What can hang from each mark:
geva: pugo volu
bebom: gutap mava
damuno: geva masode mava
volu: mava
mava: bebom damuno tenum volu
gutap: bebom damuno

Known rows, with every way that one mark hangs from another:
geva[pugo volu[mava[damuno]]]: [  2  -9 -20 -41  44  -9  13 -24  -6 -21 -45  33  26  -6 -18 -44  74 -26
   3  37  18  -7]
bebom[gutap[damuno]]: [ 21   2 -18 -20 -12  -3  25  17 -17 -25 -26  15  24 -12 -31 -29  66 -38
  -6  33   7  13]
bebom[gutap[damuno[masode mava[tenum]]]]: [ 28   3   6 -20 -33   2   8  20 -22 -13 -23   5   3 -21 -38 -31  85 -40
 -10  30 -11  14]
damuno[mava[bebom[gutap]]]: [ 28  -6  -7 -41  18   3  25  14  -6  -5 -25  13  15  -8 -10 -34  86  24
  -1  20 -11   3]
gutap[bebom damuno[masode]]: [ 33   4  -7  18 -19   3  25  14 -65 -25 -18  17  24 -31 -13 -37  29 -39
 -17  42   7  18]
gutap[bebom damuno[geva mava]]: [ 10  13   7  -3 -24   2  24  -4 -26 -18 -19  17  21 -60 -29 -39  71  -8
  -1  35  13 -11]
gutap[bebom[mava]]: [ 31 -14  -1   7 -19 -10  25   8  -9 -17 -14  33  24 -26  14 -41  33  49
 -16  28  -9   9]
mava[bebom damuno[masode] tenum volu]: [ 18  -4   1 -12  10 -24  11   9  -9 -12 -35  32  18 -13 -12 -43  58 -19
 -40  38  10   5]
mava[bebom damuno tenum volu]: [ 12  -4  -4 -31  15 -29  11   7  17 -11 -35  40  20 -15  -8 -41  76  11
 -40  36  18  -1]
gutap[bebom]: [ 26 -12  -9  -2 -17  -3  28   7  -5 -26 -20  27  28 -25  12 -40  41  19
 -16  31   3  10]
damuno[geva[volu[mava[tenum]]] masode]: [ -2  -8  -6 -20 -25  -4   8 -31  33 -23 -58  24   5 -23 -27 -41  62 -59
  -9  33  23  -9]
mava[bebom[gutap] damuno[masode] volu]: [ 27  -5 -17 -16  31 -16  21  19 -40 -12 -38  16  30   4 -18 -35  55 -35
 -23  33   4  11]
mava[damuno tenum volu]: [  6  -8  -1 -21 -21 -29  10   7  36 -23 -31  41  23 -19 -13 -41  76  -5
 -42  35  14   0]
bebom[mava[damuno tenum]]: [ 17 -18  12  -6  -5 -26   6   4  16 -15 -21  42  21 -17  -7 -42  65  25
 -18  30  -6   3]
mava[bebom[gutap[damuno]] volu]: [ 20  16 -26 -36   6 -16  28  23 -19 -13 -34  20  18 -11 -29 -29  70 -20
 -30  35  19   9]
damuno[masode mava[bebom[gutap]]]: [ 34  -6  -3 -20  13   8  24  14 -35  -5 -24   4  13  -6 -14 -35  67  -7
  -1  22 -19   8]
volu[mava[tenum]]: [  8 -17  -9 -59 -29  -9   7  -3  52 -19 -38  35   8  -2  -5 -39  76  -2
 -30  32   4   6]
damuno[geva masode]: [  4  -5   8  21 -26   3  29 -16  11 -35 -27  19  29 -29 -26 -43  38 -56
 -11  31   3  -6]
bebom[mava[volu]]: [ 12  -2  -5  -2 -37 -21  29   9  39 -22 -20  41  17 -23  -7 -42  45  23
 -45  28   0   2]
geva[pugo volu[mava]]: [  3  -5 -21 -44  15  -2  21 -25  20 -25 -43  31  16  -9 -12 -44  66 -14
  -5  33  17  -6]
bebom[gutap[damuno[geva]]]: [  4   6  -8 -11 -15  -5  26   1  -4 -29 -32  12  30 -27 -47 -30  70 -56
   5  31  14  -4]
volu[mava[bebom damuno[geva masode]]]: [  4 -10  -3 -30  42  -5  14 -20 -34 -11 -46  23  28  -6 -29 -45  58 -56
  -9  41   9  -9]

Rows:
[  2 -10  12 -18  27 -20  10 -14  13 -15 -36  32  29 -26 -20 -43  76  -5
  -7  34  17 -17] => mava[bebom damuno[geva] tenum]
[ -5  -5  17  -6 -25 -38   9  -7  47 -19 -32  42  24 -39 -25 -42  72   5
 -29  32  10 -16] => bebom[mava[damuno[geva] tenum volu]]
[ 20 -17  -4 -49  32 -12   0  -2 -24  -3 -43  29  14   9 -11 -42  68 -28
 -25  41   2   7] => volu[mava[bebom damuno[masode] tenum]]
[  2 -10 -12 -53   1 -11   7 -26  43 -22 -46  35   6 -14  -9 -42  79  -3
 -11  32  18  -4] => geva[pugo volu[mava[tenum]]]
[-12  13  16 -23 -23 -10  28 -18  51 -27 -19  25  24 -53 -32 -47  84   1
 -23  27   3 -26] => damuno[geva[pugo] mava[volu]]
[  8   1   7 -32 -53 -15  15   7  64 -17 -24  34   3 -33 -11 -41  90  23
 -41  27   1  -3] => damuno[mava[tenum volu]]
[ 12 -18  -8 -67  35 -18   1  -3   3  -3 -44  37  15   5  -7 -41  86   4
 -21  37  11   2] => volu[mava[bebom damuno tenum]]
[ 20  -1  -4 -55 -13 -17  13  18  36   0 -32  21   2 -15 -11 -33 102  36
 -31  22  -2   2] => damuno[mava[bebom[gutap] tenum volu]]
[ 26   2 -10 -40   9 -13  13  17 -14 -10 -32  18  12 -10 -24 -29  80  -8
 -11  33  10  12] => mava[bebom[gutap[damuno]] tenum]
[ 27 -15  -8 -41   7 -12  14  12  18 -11 -34  21  15  -2  -3 -32  76  18
 -12  24  -1  10] => mava[bebom[gutap] tenum]
[ 10  18  13   1   5   7  26  -8 -45 -12 -23  11  13 -43 -45 -43  65 -47
  -3  37   5 -13] => gutap[damuno[geva masode mava[bebom]]]
[ 11  -6   4 -15 -51 -29  16   9  63 -19 -23  44   9 -27  -4 -40  60  34
 -47  27   0   3] => bebom[mava[tenum volu]]
[ 20  14   3 -27 -50 -15  12  19   1 -10 -21  28   3 -52 -13 -36  85  20
 -38  37  12   6] => gutap[bebom damuno[mava[tenum volu]]]
[  9   1   9 -15 -30 -20  10   3  14 -17 -29  20  16 -36 -41 -30  76 -14
  -2  27   1  -2] => bebom[gutap[damuno[geva]] mava[tenum]]
[ 11 -10   6 -14 -22 -36   9  10  35 -15 -25  45  18 -23 -10 -41  68  24
 -42  32   1   0] => bebom[mava[damuno tenum volu]]
[ 14 -14 -23 -13  22  -1  14 -16 -29 -20 -54  26  18   4 -19 -42  55 -63
  -4  39  19   5] => geva[volu[mava[damuno[masode]]]]
[ -2  10   7 -12  37   0  27 -34   6 -16 -33  21  17 -47 -25 -48  80  11
  16  25  13 -32] => damuno[geva[pugo volu] mava[bebom]]
[ 11 -14 -20 -54  44 -17   1 -17  -1  -3 -59  38   7   1  -9 -41  85  -3
  -6  39  28  -4] => geva[volu[mava[bebom damuno tenum]]]
[ 19 -13  -1 -26 -16 -37   6  20  28 -11 -32  33  21  -9 -14 -32  79  19
 -29  25  -4   9] => bebom[gutap mava[damuno tenum volu]]
[ 33 -16 -11  -8  47  -5  19  13 -59 -12 -33  13  33  10 -15 -35  53 -35
  -2  31  -4  13] => mava[bebom[gutap] damuno[masode]]
[  3  -1  21 -29  -6  -7  15 -14  37  -9 -28  26   9 -40 -19 -43  90  22
  -9  24   3 -20] => damuno[geva mava[bebom tenum]]
[ 21   4 -13 -45   1  -9  27  19  13  -4 -30  17  12 -12 -13 -34  88  24
 -25  21  -2   2] => damuno[mava[bebom[gutap] volu]]
[ -2  -4  18  15  22  -6  20 -22 -21 -34 -23  19  46 -32 -35 -47  49 -59
  -2  36   0 -14] => mava[damuno[geva[pugo] masode]]
